In the rows, zero is written as 128.
Known rows, with every step that occurs:
bame, gesa: [143 152 144 168 121 124  98 160 143 143 129 118 151 148 132 101 111 124
 178 145 116 145  88 135 116 139 141 140 104 124 112 138  99  99 144 141
 100 104  28 174 109 112 129 107 128 136 104 129 101 132 143 101  83 147
 139  74 109 157]
bame, gesa, sufamob, rekebi: [128 126 131 128 114 129  81 159 160 138 121 134 138 154 139 120 111 130
 169 140 103 145  79 162 132 135 117 136 109 126  80 131  87 108 166 133
  99 126   4 182  89 101 129  58 125 207  97 128  95 142 135 103 129 154
 147 103  84 161]
mebor, goki: [132 153 128 151 114 118  96 151 109 128 154 129 130 150 120 116  97 145
 157 145 125 149 143 132 126 151 139 147 102 126 119 144  89  96 156 147
 102 125  43 169 113 126 134 131 111 142  95 137 134 118 102 109 131 160
 115 136  91 145]
sufamob, rekebi, lorid: [ 93 110 151 124 118 104  80 153  94 138 153 121 127 159 136 136 112 107
 157 137 104 145 125 134 139 130 110 136 118 125  98 130  97 107 164 139
  96 110  90 156 109  92 140  80 131 179  74 127  74 130 122 115 119 146
 108 121  86 149]
goki, mebor: [124 203 123 140 124 134 120 155 188 145 168 112 141 166 113 122 112 142
 164 153 123 147 134 117  98 127 136 120  95 121 145 147  98  86 145 147
 101 118  64 168 114 125 144 112 131 134 104 135 105 111 127 106 100 149
 136 126  87 136]
rekebi, sekana: [109  89 137 131 111 113  68 139 143 141 148 122 133 149 127  86  79 132
 154 149 120 147 119 151 124 136 142 142 100 124 132 131  87  96 138 146
 112 129  64 159 125 117 134 113 128 128  77 118 103 123 116 101 105 152
 158 131 100 142]
gesa, bame, beze, lorid: [152 136 135 134 110 114 133 161 206 144 124 112 104 170 127 106 120 146
 161 162 121 143 116 131 111 123 135 123  91 130  85 146 105 100 171 137
  91 122  45 159 120 107 151  95 125 146  77 152 107 131 134  93 125 146
 106 152  50 199]
beze, bame, gesa, sufamob, rekebi, lorid, nubiz: [142  84 168 156 116 112  81 162 186 142 130 117 132 159 135 128 108  97
 169 143 110 143 102 172 138 132 146 129 132 129  89 108  87 114 174 137
 112 113  40 160 111  92 137  92 124 155  83 140  79 103 150 122 131 143
 132  98  79 153]
rekebi, sufamob: [116 114 141 133 114 115 100 148 132 137 134 127 140 147 127 145  84 132
 149 137 128 145 117 139 129 133 173 143 111 135 126 133  89 108 144 140
  93 105  60 164 105 112 132 112 125 127  82 119  92 125 141 108  65 159
  78 127 108 151]
bame, gesa, sufamob, rekebi, lorid, mebor, goki: [169 138 120 128 109 112  74 156 111 122 147 122 134 162 138 119 100 125
 172 137 118 150 145 152 124 147 145 152 114 124  96 139  96 103 162 137
 107 120  13 175 105  97 117 107 115 158  83 143 133 112  87 127 169 151
 127 111  76 151]
rekebi, lorid, nubiz, sekana: [110  72 148 174 123 121  43 160 123 145 148 109 127 162 129 141  92 126
 166 142 116 143 106 186 135 135 166 135 119 125 103 100  92 107 148 153
  99 110  65 156 129 120 135 102 128  83  86 143  90 122 155 112 102 155
 100 175  79 219]
lorid, rekebi, sufamob: [ 76 110 134 141 115 112 101 149 168 134 130 131 150 159 137 156  89 131
 147 133 131 141 129 157 129 135 145 129 116 133 125 133  88 109 148 144
 101 103  72 167 116 119 125 105 128 140  79 118  88 137 137 112  71 163
  78 103 108 140]
beze, lorid, nubiz, sekana, rekebi: [ 94 131 122 158 119 118  63 162 222 144 138 116 117 166 121 121 113 147
 156 151 125 145 103 139 131 138 178 124 112 134  75 105  90 102 142 157
 101 115  70 151 135 122 143  80 128  77 102 142  74 129 121 105  86 175
  98 153  63 215]
bame, beze, lorid, rekebi: [ 64 140 131 150 116 104 126 157 220 138 131 122 130 183 139 123 123 147
 154 153 127 139 136 159 117 133 100 112 102 121 110 146 100 102 169 145
 103 115  74 168 137 122 142  95 122 155  82 139  93 151 126  99 117 155
 105  99  67 165]
gesa, lorid, mebor, goki: [181 139 122 129 110 118  98 154 158 120 146 113 125 164 131 115  96 152
 164 143 134 147 155 158 117 152 152 152 115 134  99 144  95  99 155 139
 104 137  42 172 116 107 135 115 103 121  91 141 147 105  83 124 147 156
 123 136  96 155]
beze, bame, gesa, sufamob, rekebi: [141 127 136 130 110 123  88 159 184 139 118 136 133 150 141 111 109 120
 171 139 104 145  82 163 129 133 118 134 109 129  67 131  86 109 174 135
 100 128   8 179  90 104 130  56 127 204  97 131  92 130 132 101 130 148
 148 109  75 166]
bame, beze, lorid, rekebi, sufamob: [ 78 118 131 139 111 102 111 152 186 139 132 126 136 166 136 150  98 137
 148 142 131 140 132 152 126 128 142 125 107 134 123 137  96 111 159 141
  97 103  60 166 120 117 129 101 123 147  71 124  88 143 137 107  72 160
  70 104  85 164]
beze, lorid, mebor: [175 131 145 120 117 117 105 155 223 127 128 105 121 171 138 108 117 143
 168 154 130 145 138 154 103 135 159 140 120 126  94 138  99  97 158 132
  95 120  49 163 139  91 144 102 119 103  94 140 116 119 107 111 127 142
 124 143  56 169]
beze, lorid, nubiz, sekana, rekebi, sufamob: [ 98 113 125 144 112 110  68 156 200 142 136 123 125 156 123 147  90 140
 148 141 129 145 112 138 134 131 197 135 112 142  97 109  90 109 141 149
  96 103  58 154 120 115 132  90 127  92  84 129  73 129 132 109  53 173
  65 147  78 205]
rekebi, sekana, nubiz: [110 103 135 107 105 122  87 140 154 145 126 121 156 147 128  71  85 136
 153 158 121 148 103 127  86 139 123 130 106  86 118 106  99 100 151 146
 112 124  62 156 118 114 143 123 140 122  79 120  88 118 115 105  93 151
 147 143 103 140]
gesa, bame: [169 100 137 138 113 139 124 158 179 135 123 123 124 150 132 118  98 123
 166 143 118 146 100 144 116 132 140 125 114 136  67 133  91  97 148 142
 101 124  70 159 104 114 140  96 145 131  94 145 113 109 131 106 126 148
 121 158  97 162]
sufamob, rekebi: [102 122 145 130 123 129  77 153 187 134 140 130 126 151 130 133 119 129
 160 140 107 144 116 137 133 136 102 132 113 127  75 131  82 104 162 138
  96 131  46 168 109  97 138  69 125 174  96 118  92 136 118 103 104 155
 125 121  90 143]
sufamob, rekebi, lorid, mebor: [149 103 148 110 121 116  78 154 151 127 140 111 128 169 146 130 115 113
 166 136 116 147 147 159 120 134 140 141 129 119  80 132  96 106 155 132
 100 116  64 160 125  76 129  82 128 132  78 133  98 111 101 125 140 142
 115 121  82 138]
bame, gesa, lorid, rekebi: [ 96 124 130 153 114 113 118 161 213 135 121 116 152 176 144 119 109 142
 166 141 130 139 108 180 121 142  99 123 118 137 103 138 100 101 153 146
 107 122  86 174 118 120 141  82 120 148  94 129  97 144 131 109  95 155
 133  74 122 161]
beze, bame, gesa, lorid, mebor, goki: [199 146 128 138 108 114 102 158 181 122 142 112 125 158 134 100  97 139
 175 141 131 150 147 155 110 149 151 151 110 134  86 141  95  99 160 140
 105 135  34 172 113 108 129 114 108 121  92 142 144  99  86 122 137 149
 133 121  94 163]

Rows:
[176 102 166 168 115 120 110 163 252 142 118 103 130 161 128 112 104 128
 172 149 127 140  93 182 125 139 158 128 131 141  92 114  90 107 161 139
 111 131  46 163 117 103 151  99 110 106  96 138  99 101 151 115  94 146
 143 101 111 172] => beze, bame, gesa, lorid, nubiz
[106 128 135 155 112 109 130 162 228 135 122 117 147 172 147 112 106 136
 168 139 129 141 110 181 115 139  99 122 117 136  91 136  98 101 161 147
 107 125  92 171 118 124 141  83 121 144  95 132  93 133 130 110  93 150
 135  83 114 167] => beze, bame, gesa, lorid, rekebi
[103 102 135 101 106 126  74 141 178 144 127 123 150 146 129  80  91 130
 155 155 112 149 103 125  91 137 101 128 107  87  97 101  95 101 157 144
 111 132  46 159 113 102 141 101 140 144  78 115  82 125 107 106  93 152
 149 138 101 138] => sufamob, rekebi, sekana, nubiz
[ 73  86 128 139 112 108  69 140 173 137 146 126 142 160 138  99  82 131
 153 145 122 145 131 170 124 139 115 130 105 125 130 129  86  98 145 151
 120 129  78 163 135 123 129 106 131 140  75 117  96 134 114 105 110 155
 159 105 103 133] => lorid, rekebi, sekana
[156 136 126 135 107 123 113 159 100 141 106 128 152 159 140  95  95 137
 169 145 119 144  65 172 123 139 166 144 104 125 125 140  97 105 152 137
  97 107  13 182  89 123 134  96 127 172 100 145 105 135 155 103 142 150
 151 108  89 170] => bame, gesa, sufamob
[190 122 140 117 115 122 116 159 227 130 121 104 112 177 140 110 121 138
 169 154 126 145 138 154  99 130 156 131 110 125  71 143 104 102 160 130
  98 123  31 162 127  90 139  95 125 108  80 149 122 113 111 108 143 142
 114 142  54 177] => gesa, bame, beze, lorid, mebor
[166 142 158 172 115 115 112 163 198 143 127 122 140 139 136  85 108 108
 184 142 115 150  95 136 108 134 142 140 104 123  89 137  95  98 160 144
 100 109  37 168 112 119 129 109 133 128 104 134  96 108 142  97  80 137
 140  84  95 171] => beze, bame, gesa
[107  70 143 171 124 124  32 160 141 145 150 112 123 160 131 145  96 122
 167 139 110 143 107 184 140 133 151 134 120 124  89  98  90 109 151 151
 100 115  60 158 125 117 135  87 128 100  86 138  88 126 150 112 103 155
 102 170  76 219] => sufamob, rekebi, lorid, nubiz, sekana
[110 109 120 140 112 111  72 156 186 142 134 118 131 158 124 148  86 139
 147 137 132 144 107 148 135 133 198 136 115 146  93 108  89 113 135 149
  96 111  68 156 110 112 130  80 123  91  83 127  75 126 132 114  53 175
  67 140 103 200] => gesa, lorid, nubiz, sekana, rekebi, sufamob
[141 109 162 163 119 120  99 158 240 140 128 109 121 165 123 124 115 141
 164 160 127 139 110 160 126 135 158 126 127 134 115 115  89 102 169 140
 107 120  50 158 134 101 159 115 111 115  97 140  97 118 148 109 106 149
 125 128  64 169] => beze, lorid, nubiz
[ 84 104 129 116 106 119  91 141 183 142 123 124 161 154 135  80  88 134
 153 154 124 147 110 140  87 141 103 121 108  84 118 106  99 100 153 148
 116 123  69 159 125 119 139 118 142 129  77 120  84 129 111 109  97 153
 146 126 104 131] => lorid, rekebi, sekana, nubiz
[ 82 118 131 135 116  97  73 158  72 142 152 114 126 164 131 126 105 117
 149 139 117 147 120 128 135 134 161 137 112 128 100 123 101 105 141 153
  95  97 113 144 124 114 139  85 138 115  79 142  63 132 121 113 108 161
  84 145  78 194] => nubiz, sekana, rekebi, lorid
[102 116 118 153 119 119  66 162 208 143 135 114 117 168 123 123 108 148
 154 146 127 143 100 150 132 141 178 126 115 137  70 106  90 105 136 156
 102 122  78 152 127 125 142  72 127  74 101 140  78 125 121 108  84 178
 102 149  88 214] => gesa, lorid, nubiz, sekana, rekebi
[101  87 138 125 113 117  46 140 173 140 151 126 129 148 130 100  86 127
 157 145 109 147 119 152 131 133 113 138 103 129 102 124  82 100 151 144
 113 142  47 163 119 101 129  83 129 159  76 109  96 128 106 102 106 153
 161 121  94 140] => sufamob, rekebi, sekana
[107 101 155 157 120 109  86 158 166 142 139 110 128 167 125 135 113 113
 153 147 122 141 113 149 139 139 169 126 134 129 108 110  90 109 153 144
 112 107  77 146 128  99 145 105 125 111  83 140  75 106 137 122 116 158
 108 106  89 143] => sekana, rekebi, lorid, nubiz
[114 115 117 158 117 121  74 166 229 145 132 115 107 169 124 121 114 139
 157 150 124 146 102 140 127 134 177 118 103 137  53 109  92 105 142 156
 103 119  56 150 127 122 136  71 133  81  92 152  81 122 123 102  99 175
  92 157  63 223] => gesa, bame, beze, lorid, nubiz, sekana, rekebi
[117  74 142 182 125 133  44 158 169 146 140 111 127 159 125 135  95 137
 168 145 119 143 102 187 131 139 168 133 116 125  96 102  87 105 144 153
 101 118  48 161 128 127 136 103 125  77  98 142 102 122 156 106  94 159
 109 178  83 216] => lorid, nubiz, sekana
[125 109 150 125 110 100  89 158  90 140 137 124 129 156 143 119 105  99
 167 135 102 147 105 150 135 127 124 140 116 124  89 130  97 111 174 138
  98 109  66 162  98  96 133  73 135 199  75 137  74 124 131 115 139 139
 125 115  74 168] => beze, bame, gesa, sufamob, rekebi, lorid
[ 93 123 117 159 120 114  63 164 218 147 135 115 111 170 122 120 117 145
 154 152 125 144 108 138 128 136 176 121 102 131  71 112  93 105 142 155
 100 115  59 152 134 122 137  78 126  81  92 146  77 131 125 101  92 177
  91 145  63 216] => bame, beze, lorid, nubiz, sekana, rekebi
[125  73 137 170 119 123  31 163 130 147 140 113 132 162 136 136  93 120
 175 139 108 144  87 194 137 133 159 136 117 126  89  98  92 111 154 149
 101 111  34 165 116 116 128  81 128 116  88 144  89 129 160 113 113 153
 115 157  73 227] => bame, gesa, sufamob, rekebi, lorid, nubiz, sekana
[113 127 117 163 118 119  62 165 217 144 132 113 124 164 125 115 109 143
 161 145 126 145  92 148 131 141 178 128 113 138  68 106  91 105 133 155
 103 119  65 156 124 122 136  72 127  78 103 141  78 127 124 108  77 175
 111 130  91 216] => bame, gesa, lorid, nubiz, sekana, rekebi
[149 136 118 136 113 109  66 155 114 123 158 117 122 164 131 123  98 132
 162 138 127 152 161 143 123 149 162 150 112 124  94 133  96 100 149 148
 104 118  49 162 125 113 121 116 118 107  84 146 126 107  79 126 150 161
 102 144  73 171] => nubiz, sekana, rekebi, lorid, mebor, goki
